Each row was made from one path, in order. Every step used is in the known rows, and no mark comes twice. Write each row's path.
Known rows:
kizen, dono, sofolas, lomesak, tolisin: [ 34.2  -8.4 -20.6  16.4  -8.8  43.6   8.0 -51.0  -7.4  -9.2 -22.9  -7.0
   1.2  19.8  31.3 -36.0   1.4 -45.3  26.7  32.2  42.2  24.0]
muda, lomesak, sofolas, dono, kizen, parus: [ 28.6 -40.1 -21.7  12.6   1.7  15.2  27.9 -31.3 -12.8 -36.7  12.6  57.1
 -29.7  37.9   5.8   9.3  40.1 -41.6  -9.5  21.9 -10.1 -18.5]
sofolas, dono, muda: [  4.4 -51.3 -27.9  26.0  10.4  34.3   4.6 -39.1 -12.0 -14.3  41.1  18.9
 -15.7  26.0  13.8   0.5  30.1 -36.3 -65.4   4.4   9.1  19.4]
tolisin, lomesak: [ 37.7 -42.0 -30.7   9.1  -5.3  38.7   1.1 -50.0   2.8 -10.2   1.7  24.8
 -39.0  30.8  11.3  17.4  44.4 -33.0 -33.9  18.8  27.0  20.4]
tolisin, lomesak, sofolas, dono: [ 44.6 -23.0 -13.6  10.9 -10.6  46.6   7.4 -41.3 -26.4 -14.7   7.6  21.5
 -44.9  28.3  28.0  -6.0  52.6 -50.8 -38.0  28.1   9.0  14.9]
dono, sofolas: [ 22.0 -32.9 -24.3   3.3   2.9  13.4   5.2 -44.9   9.8 -10.7  11.8  30.0
  -9.8  26.7  16.3  -2.7  36.5 -26.0 -25.4  11.2  27.6  25.1]
muda, dono, sofolas: [ 15.0 -30.8 -21.8   1.6  -0.2 -14.8  13.9 -27.1  11.6 -19.8   3.5  20.4
 -14.3  12.0  23.2 -11.0  39.2 -22.0  -7.4   8.7   9.7  14.4]
parus, muda, dono, sofolas, lomesak, tolisin: [  2.0 -19.4 -26.4  -0.6 -13.6  22.0   1.4 -26.7 -12.3   1.6 -54.4 -14.9
  -4.0  14.6  29.7 -20.0   4.8 -53.6  70.7  35.2  11.7  12.9]
muda, dono: [ 18.6 -54.5 -40.1  10.9  -1.7  -5.8  15.0 -18.5   2.4 -24.8  -2.8  19.3
 -34.9  16.1  21.2  21.2  40.4 -21.2 -19.7  12.3 -10.9  21.8]
mupim, parus, muda, dono, sofolas, lomesak, tolisin: [-13.3 -42.0 -24.2  -2.4 -13.5  -4.1 -12.9 -41.7  -8.1  -6.0 -46.7  -5.4
   0.9  14.4  26.7 -28.8  16.9 -45.5  53.2  48.4 -11.5  -4.4]
kizen, dono, muda: [-16.8 -43.8 -22.9  28.9  -1.1  35.3  11.4 -52.6   7.9 -27.9  29.1  13.9
 -10.6  31.1   9.6  -1.0  26.1 -23.9 -34.1   1.0  -1.6  -9.9]
mupim, parus, muda, dono: [-26.2 -77.0 -25.0   2.6  -5.4 -27.9  -5.3 -36.8   6.0 -30.2  -5.7  10.7
 -18.4  29.8  11.1   7.0  56.7 -26.7   7.0  43.9 -56.9 -24.3]
tolisin, lomesak, sofolas: [ 22.3 -29.8 -28.3   5.1 -19.4  49.6   4.3 -45.0 -12.9 -11.4 -16.7  35.0
 -53.7  28.2  22.6  21.4  43.9 -36.9 -23.4  12.9   8.2  11.4]
mupim, parus: [  9.1 -80.6 -40.2  10.5   2.1  -3.9  -8.3 -51.3   5.2 -23.4  13.5  38.1
 -26.1  30.8  11.9  20.8  48.6 -16.8 -54.7  29.0 -16.1  15.0]
muda, dono, kizen: [ 19.9 -55.4 -19.2  14.7  -1.0  -3.0   7.3 -29.8   3.3 -26.2   7.5  19.9
 -36.8  14.6  12.9   5.9  57.8 -27.9 -44.8  10.8   7.2 -16.1]
parus, muda, dono: [ -9.2 -55.0 -27.2   4.6  -5.8  -3.1   9.4 -21.7   1.6 -22.1 -13.9   0.6
 -22.5  30.1  14.2  16.3  44.9 -35.4  25.9  30.1 -34.0  -6.8]
kizen, dono: [ 24.8 -44.1 -22.3  21.3  -0.1  18.8  15.9 -45.9   6.9 -32.8  18.6  10.3
 -17.1  35.4  16.8  -0.7  41.3 -26.7 -20.2  26.9  -3.8   5.7]
mupim, parus, muda, lomesak, sofolas: [-58.2 -64.7 -31.6  -7.7 -15.7  -7.0   1.4 -36.6  -4.3 -21.5 -23.5  48.4
 -28.6  41.1   3.5  28.5  37.6 -23.1  25.3  21.9 -77.6 -28.6]
lomesak, sofolas, dono, kizen, parus, mupim: [ 59.4 -52.0 -20.6  17.8   2.1  29.5  10.0 -28.8 -40.2 -32.2  11.0  57.7
 -40.2  30.5  22.2  10.1  41.3 -50.2 -59.6  31.8  20.1  29.3]
mupim, parus, muda, lomesak, tolisin: [-36.6 -63.2 -53.5  -3.3  -8.0 -16.9   0.7 -34.3  -6.3  -0.3 -27.8  24.5
 -27.5  36.9   4.8  18.4  10.8 -18.3  30.7  25.4 -62.8 -10.2]

Write each row's path:
[-37.8 -58.3 -18.6  -2.0  -6.8 -10.3   4.6 -33.4 -17.8 -25.1   1.9  35.5
 -19.7  41.0   9.3   1.1  46.8 -36.4   9.4  36.7 -77.5 -24.8] | mupim, parus, muda, lomesak, sofolas, dono
[ 33.9 -49.2 -27.8   8.7   2.7  10.6  22.5 -16.6 -33.7 -31.6   2.8  75.6
 -39.7  29.0   9.8  18.8  25.5 -38.6 -35.1  13.8  -1.8  19.9] | muda, lomesak, sofolas, dono, kizen, parus, mupim
[-20.5 -48.2 -34.5  17.7  10.2  15.5  16.9 -26.5  -4.8 -13.6  33.8  37.7
 -16.0  24.7   1.5  10.3  13.2 -23.9 -43.4 -13.8 -12.2  12.6] | sofolas, dono, muda, lomesak
[-15.3 -42.8 -45.5   0.7 -12.1  13.8  21.2 -18.9  -8.1 -16.0 -20.4  57.3
 -45.3  27.4  13.3  42.2  21.4 -17.3  -3.2  -8.3 -33.7  15.7] | muda, lomesak, sofolas
[ -1.1 -39.4 -28.4   2.8  -2.7  15.2  30.2 -23.8 -15.0 -32.5  -8.4  38.3
 -15.3  53.6   7.3  20.1  27.7 -48.4  62.5  41.2 -50.0  -9.2] | kizen, parus, muda, lomesak, sofolas, dono
[ 35.6 -22.3 -40.2   7.3  -6.4  45.4  -2.0 -41.5 -13.4   8.4 -34.9  12.0
 -12.4  15.1  29.8  -6.7  -2.9 -43.5   8.2  19.7  51.1  51.3] | dono, sofolas, lomesak, tolisin
[ -5.9 -32.9  -5.8  -1.2  -7.5  19.3  -0.9 -33.7   5.0 -19.0 -30.8  -1.8
   9.5  20.6  17.1 -14.1  32.3 -53.9  52.8  37.2  15.8   3.8] | parus, muda, dono, sofolas, lomesak
[ 45.2 -68.2 -36.0  14.3   3.4  -6.6  13.0 -19.9  -9.5 -36.3  -3.2  50.8
 -38.5  18.2  12.2  24.8  35.5 -29.4 -37.3  20.4  17.9  23.6] | muda, dono, kizen, parus, mupim
[ 55.1 -43.7 -14.6  21.1   1.5  32.7  15.6 -44.2 -20.0 -37.1  20.2  39.4
 -29.3  39.0  18.2   0.8  56.6 -53.2 -32.0  39.5  12.0 -12.8] | lomesak, sofolas, dono, kizen, parus
[ 41.9 -55.7  -4.9  18.2  11.6  25.4   7.1 -50.9  -4.9 -33.5  28.0  10.1
  -1.7  55.1   0.1  -9.1  61.2 -62.9   2.1  62.8   9.3 -29.9] | sofolas, dono, kizen, parus, muda
[ 41.3 -59.1 -29.2  17.8   3.4  -2.6  18.2 -34.5  10.9 -41.3   4.8  32.3
 -27.9  26.9   8.0  16.0  50.8 -32.3 -11.2  27.6  11.8 -16.1] | muda, dono, kizen, parus
[ 47.8 -51.8  -7.6  21.7  11.3  21.2   1.4 -43.6 -12.2 -20.3  40.8  16.8
 -23.3  28.6  11.6 -15.0  63.7 -46.0 -79.0  28.5  26.5  -2.1] | sofolas, dono, kizen
[-21.2 -55.7  -4.0  -3.0  -7.9  -3.9 -15.5 -48.1   9.7 -27.4 -23.5   7.7
  14.3  20.6  14.1 -22.7  43.4 -45.6  36.2  50.5  -7.8 -13.9] | mupim, parus, muda, dono, sofolas, lomesak
[ 46.9 -24.0   6.0  14.7 -10.0  50.1  -0.2 -52.1 -25.4 -16.4  17.2  22.9
 -46.1  26.3  19.4 -22.1  70.1 -57.6 -63.8  26.0  28.2 -22.8] | tolisin, lomesak, sofolas, dono, kizen
[ 34.1 -39.7  -5.7  18.2  -2.6  32.8   4.6 -38.8 -27.5 -21.1  21.7  27.2
 -38.9  26.6  22.6  -9.6  64.2 -49.5 -67.9  23.1   7.4 -11.2] | lomesak, sofolas, dono, kizen
[-19.5 -47.1 -23.0   1.1 -11.5  21.7  19.2 -37.1  -0.1 -30.5 -22.3  52.0
 -26.1  52.1  -7.0  30.9  36.8 -42.4  49.0  24.0 -30.5 -49.8] | dono, kizen, parus, muda, lomesak, sofolas
[-55.2 -42.4 -46.3   8.2 -12.5  31.0  16.4 -25.7  -7.2 -11.5  -9.0  61.7
 -40.8  22.9   6.9  41.4   4.0 -14.7 -17.0 -34.4 -30.6   0.5] | dono, muda, lomesak, sofolas
[ 67.9 -28.1  -3.1  17.8  -5.4  51.1  10.6 -57.2 -17.6 -31.8  16.3  35.0
 -37.5  38.6  14.6 -11.1  63.3 -62.0 -28.7  43.4  32.9 -22.6] | tolisin, lomesak, sofolas, dono, kizen, parus
[ 28.6 -19.5 -37.9   5.7  -9.5  18.2   6.9 -24.0 -11.9  -0.6 -44.1   3.2
 -16.0   0.9  36.5 -14.3   0.0 -39.9  26.8  18.1  33.6  39.6] | muda, dono, sofolas, lomesak, tolisin
[ 24.5 -38.5 -31.2  10.9   5.5   7.6  21.5 -31.8 -16.0 -12.3  -2.5  14.4
 -15.4  47.4   0.2  -6.3  18.5 -51.2  41.9  43.0 -16.0 -27.9] | sofolas, dono, kizen, parus, muda, lomesak, tolisin
[ 31.7 -39.0 -24.8  14.4  -3.3  30.4  12.3 -28.2 -28.4 -19.9  11.7  25.7
 -37.5  28.7  31.1   6.5  45.5 -42.2 -40.7  25.0 -11.4  26.4] | lomesak, sofolas, dono
[  3.2 -23.2 -14.2  19.0 -10.8  63.5   2.8 -48.3 -25.4 -10.2  18.9  25.4
 -39.2  23.9  21.1  -7.0  36.4 -47.8 -51.3   2.0  11.1   0.0] | tolisin, lomesak, sofolas, dono, muda
[ 53.0 -70.8 -37.9  15.6   7.0  20.8   3.8 -37.1 -11.3 -27.3   5.0  60.6
 -34.5  32.6   5.3  32.8  32.0 -32.7 -55.3  22.4  37.4  32.2] | dono, kizen, parus, mupim
[ 39.1 -46.5 -57.7  16.2  -7.6  53.2  -1.2 -33.2 -22.8   3.8 -40.4  10.8
 -33.1  19.6  28.3  25.7  -2.6 -42.3  -3.4  24.0  30.8  57.7] | sofolas, lomesak, tolisin
[  5.4 -34.9 -32.2   6.2  -2.8  11.1  24.6 -15.5 -21.7 -19.7   3.3  42.9
 -36.6  27.1  18.9  14.7  29.5 -30.7 -16.9   6.4 -32.8  19.7] | muda, lomesak, sofolas, dono
[-35.0 -27.1 -48.4  21.7  -6.8  17.4  26.4 -32.8  -2.7  -6.9  -1.9  17.6
 -25.0  23.7  10.0   1.2 -17.2 -12.1   7.6 -19.6 -26.1  -9.2] | kizen, dono, muda, lomesak, tolisin
[ 20.5 -62.0 -18.8  12.9   2.4  28.1   3.7 -54.9   8.6 -29.8   3.6  23.0
 -10.7  55.3  -5.4  18.0  52.0 -49.6  16.9  47.8   9.7 -33.5] | dono, kizen, parus, muda
